Each row was made from one path, in order. Every step used is in the known rows, and no mark comes twice. Write each row's path.
Known rows:
gode-meris-bifi: [-1.703 -1.950 -0.789 -0.582  0.752  5.794 -0.698 -1.948 -0.140  2.069
 -2.074 -0.169 -1.823  0.932 -2.527  0.393  1.157 -3.003 -1.914  0.146
  0.707]
givu-bifi-gode: [-1.504  0.068 -1.156  0.396  0.980  5.815  1.128 -0.183 -1.899  1.284
  1.597 -1.750 -3.038  1.894 -1.287  1.037 -2.078 -1.361  1.800 -0.862
  0.764]
noro-meris-bifi-gode-givu: [-2.714 -1.869 -1.192  0.181  2.107  1.559 -5.389 -2.643 -0.509  1.573
  1.419 -2.714 -7.172  0.869 -2.112  0.496 -1.780 -0.543  2.514 -2.013
 -0.159]
noro-gode-givu: [-4.387 -2.114 -0.750 -1.307  1.171  5.324 -0.964 -1.142 -5.103  2.394
  4.457 -0.460 -1.833  1.129 -1.766  4.875  0.157 -2.495  0.885 -1.378
  0.002]
gode-givu-bifi: [-3.290 -1.556 -0.537  0.529  2.259  3.156  2.182 -1.167 -4.633  1.733
  3.220  1.491 -1.204  1.464 -1.971  3.507 -0.886 -1.872 -0.292 -1.903
 -0.303]
givu-bifi-kobi-gode-meris: [-2.268 -1.497 -0.489  0.262  2.297  3.840  5.955 -1.612 -1.882  2.054
  2.576 -0.357  2.965  2.621 -1.399 -0.394 -1.592 -0.448 -1.145 -0.945
  0.058]
givu-gode: [-2.598 -1.707 -0.914 -0.106  0.167  1.961  2.414  0.535 -2.640  1.752
  2.601  0.839 -0.091  0.983 -1.370  3.815  0.544 -1.215  0.633 -1.182
 -0.377]
noro-kobi-givu-gode-meris-bifi: [-2.897 -4.385 -0.353  0.833  1.574  3.177  1.442 -0.608 -1.692  2.514
  3.149 -0.085 -1.782  1.252 -1.910  3.496  1.107 -1.666  1.490 -0.975
 -0.537]
bifi-kobi-gode-meris: [-3.157 -1.644 -0.736 -0.765  1.533  2.184  4.860 -1.675 -1.544  2.070
  2.359 -0.051  4.603  1.802 -1.176  0.406 -1.461 -0.900 -1.775 -0.119
  0.007]
bifi-kobi-gode: [-2.831 -0.817 -1.128 -0.240  1.100  1.061  2.385 -1.731 -1.816  1.421
  3.623  0.297  2.770  0.793 -0.300 -0.257 -1.965 -1.043 -0.597 -1.005
 -0.769]
gode-meris-bifi-kobi-givu: [-2.513 -2.279 -1.188  0.401  3.118  1.964 -1.096 -2.062  0.065  1.632
  0.654 -0.741  0.844 -0.046 -1.551 -1.854 -1.122 -2.505 -1.296  0.289
 -0.911]
kobi-gode-meris: [-3.583 -2.077 -0.342 -1.508  1.008  4.309  6.696 -2.213 -1.688  2.237
  2.007  1.283  2.583  0.910 -1.865  2.857  0.608 -0.932 -2.733 -0.538
  0.015]
meris-bifi-kobi: [-1.025 -0.984 -2.035  1.038  1.096  2.107 -3.844 -2.094 -0.166  1.112
 -0.545 -1.541 -1.675  0.692 -0.794 -2.508 -1.328 -2.942 -0.551 -0.165
  0.121]
noro-kobi: [-2.295 -1.312 -1.203 -0.449 -0.496  8.255 -1.376 -1.135 -2.809  2.012
  3.962 -0.684 -1.470  2.011 -0.846  3.423 -0.556 -3.210  1.216  0.546
  0.547]
meris-bifi-kobi-givu-gode: [-2.613 -2.555 -1.458  1.785  2.746 -2.550 -0.658 -0.599 -1.100  1.217
  2.231 -0.041 -0.583 -0.366 -0.673 -0.942 -1.054 -0.971  1.480 -1.694
 -2.062]
givu-bifi-kobi: [-1.226 -0.190 -1.563  1.168  1.574  3.878 -0.146 -0.340 -1.914  1.342
  2.107 -1.239 -0.045  1.897 -0.755 -0.940 -1.948 -2.301  0.792 -0.309
  0.410]
meris-bifi-kobi-gode-givu: [-3.461 -2.369 -1.044  0.677  2.665 -1.784 -0.308 -3.783 -2.274  1.597
  2.277  0.810  0.307  0.592 -0.999 -0.308 -2.165 -0.753 -1.256 -3.386
 -1.337]
bifi-kobi: [-2.035 -0.262 -1.697 -0.036  0.823  3.694 -2.191 -0.599 -1.705  1.266
  2.336 -0.995  1.884  0.967 -0.500 -0.331 -1.911 -2.745  0.071  1.047
  0.173]

Write each row's path:
[-2.604 -0.408 -0.810  0.336  2.378  4.279  1.925 -0.676 -2.271  1.090
  3.310 -0.831 -2.356  0.515 -1.043  1.442 -2.157 -0.865  2.220 -0.785
 -1.049]	kobi-givu-bifi-gode
[-2.859 -1.815 -0.232  0.256  2.085  8.002  2.755 -0.362 -2.699  2.178
  4.463 -2.649 -1.553  2.730 -1.509  2.863 -2.265 -1.172  2.734  0.040
  0.335]	noro-kobi-givu-bifi-gode-meris
[-1.862 -0.541 -0.600 -0.320  1.444  6.475  3.132 -0.116 -1.798  1.981
 -0.110 -1.923 -0.890  2.529 -2.266  1.546 -1.691 -1.344  0.829 -0.193
  1.343]	givu-bifi-gode-meris
[-2.819 -1.091 -1.019  1.200  2.756  0.855 -0.127 -1.243 -4.321  1.518
  3.682 -0.042  0.743  1.916 -1.203  1.039 -2.868 -1.744  0.071 -1.758
 -0.415]	gode-givu-bifi-kobi
[-3.909 -2.190 -0.854  0.044  1.642  0.001  3.895  0.576 -3.375  1.662
  4.665  1.810  1.052 -0.693 -1.070  3.669  0.416 -0.650  1.058 -1.062
 -1.834]	kobi-givu-gode
[-3.582 -1.671 -0.820  0.090  0.680  6.728  0.014 -1.662 -2.987  1.753
  6.390 -0.277 -0.666  0.446 -0.608  3.876 -0.584 -2.725  2.040  0.412
 -0.692]	noro-kobi-givu
[-2.517 -2.694 -0.486 -0.599  1.249  4.203  4.378 -3.682 -0.415  2.241
 -0.330  1.045 -0.700  0.821 -2.226  0.712  1.256 -1.462 -2.365 -1.780
 -0.155]	kobi-gode-meris-bifi
[-2.578 -0.709 -0.779 -1.423  0.750  5.590  1.002  0.123 -1.331  1.994
 -0.524 -1.676  1.206  1.705 -2.110  2.502 -1.292 -1.715  0.090  0.360
  0.954]	bifi-gode-meris
[-1.746 -1.698 -1.508  0.735  1.328  1.516  0.034 -3.167 -0.127  1.479
  1.244 -0.080 -0.136  0.511 -0.587 -2.443 -1.372 -1.502 -0.861 -1.815
 -0.804]	meris-bifi-kobi-gode
[-1.347 -0.701 -1.616  0.136  0.389  4.786 -4.195 -1.626  0.009  1.104
 -1.464 -1.717 -4.221  0.659 -1.408 -0.721 -1.278 -2.114  0.941 -1.245
  0.271]	meris-bifi-gode
[-1.552 -2.703 -1.023  0.851  1.707  0.315 -0.612  0.263 -0.182  2.028
 -1.243 -0.999  0.351  1.992 -1.803 -0.694 -0.528 -1.442  0.092 -1.219
 -0.010]	givu-gode-meris-bifi-kobi
[-3.090 -3.739 -0.446  0.383  2.423  0.841  3.169 -0.726 -1.160  2.239
  1.085  1.183 -0.502 -0.307 -2.372  1.979  1.517 -1.082 -0.391 -1.353
 -1.460]	kobi-givu-gode-meris-bifi
[-3.384 -0.731 -1.690  0.210  2.279  1.575  0.198 -1.303 -2.158  1.107
  4.560 -0.133  2.521 -0.636 -0.299  0.182 -1.960 -2.065  0.470  0.646
 -1.128]	bifi-kobi-givu
[-3.791 -2.553 -0.683  0.187  2.769 -1.202  3.509  1.302 -2.425  2.084
  3.903  0.152  4.497  0.815 -1.275  1.702 -1.073 -0.482  0.662 -0.350
 -1.236]	bifi-kobi-givu-gode-meris
[-4.749 -2.085 -0.394 -0.818  1.605  0.905  4.378 -3.101 -4.412  1.901
  4.477  2.951  1.450  0.317 -1.498  4.542 -0.507 -0.604 -1.370 -2.567
 -1.420]	kobi-gode-givu
[-1.941 -3.213 -0.631  0.033  1.227  3.136  1.550 -0.109 -0.868  2.399
 -1.243  0.476 -1.750  1.201 -2.530  1.917  1.837 -1.371 -1.043 -1.655
  0.078]	givu-gode-meris-bifi
[-3.941 -2.111 -0.153  0.199  2.610  2.462  6.032 -2.905 -4.598  1.993
  4.642  2.403 -0.257  1.329 -1.682  3.944 -0.877 -0.202 -1.041 -3.188
 -1.219]	kobi-gode-givu-bifi
[-3.980 -0.869 -1.061 -0.683  1.305  2.054 -0.718 -0.563 -3.739  1.476
  2.664 -0.406 -0.264  1.211 -1.491  4.013 -2.550 -1.258  0.937 -1.424
 -0.128]	bifi-gode-givu
[-3.070 -1.065 -0.292 -0.106  3.072  4.917  3.705 -0.360 -1.893  1.932
  2.155 -1.145 -0.263  1.140 -2.055  2.013 -1.930 -0.857  1.253 -0.096
 -0.238]	kobi-givu-bifi-gode-meris
[-2.459 -1.053 -0.907  0.905  1.767  6.771  1.215 -0.942 -3.041  1.583
  5.696 -2.107 -3.239  1.995 -0.612  2.703 -2.535 -1.451  4.285 -0.428
 -0.214]	noro-kobi-givu-bifi-gode
[-3.102 -2.945 -1.130  0.968  2.800 -1.806 -2.153 -4.348 -0.482  1.929
  3.874 -1.013 -3.183  0.751 -1.289 -1.510 -1.654  0.204  0.392 -2.971
 -1.018]	noro-meris-bifi-kobi-gode-givu
[-3.015 -1.400 -1.240  0.165  1.768  1.756 -3.708 -2.506 -2.101  1.447
 -0.364 -0.809 -3.491  0.965 -1.825  1.636 -2.009 -1.704  0.584 -2.600
 -0.274]	meris-bifi-gode-givu
[-4.376 -1.777 -0.956 -0.320  2.573 -1.126  2.612 -2.659 -3.887  1.718
  4.896  1.310  3.192  0.831 -0.812  2.049 -2.468 -0.360 -0.828 -2.316
 -1.241]	bifi-kobi-gode-givu
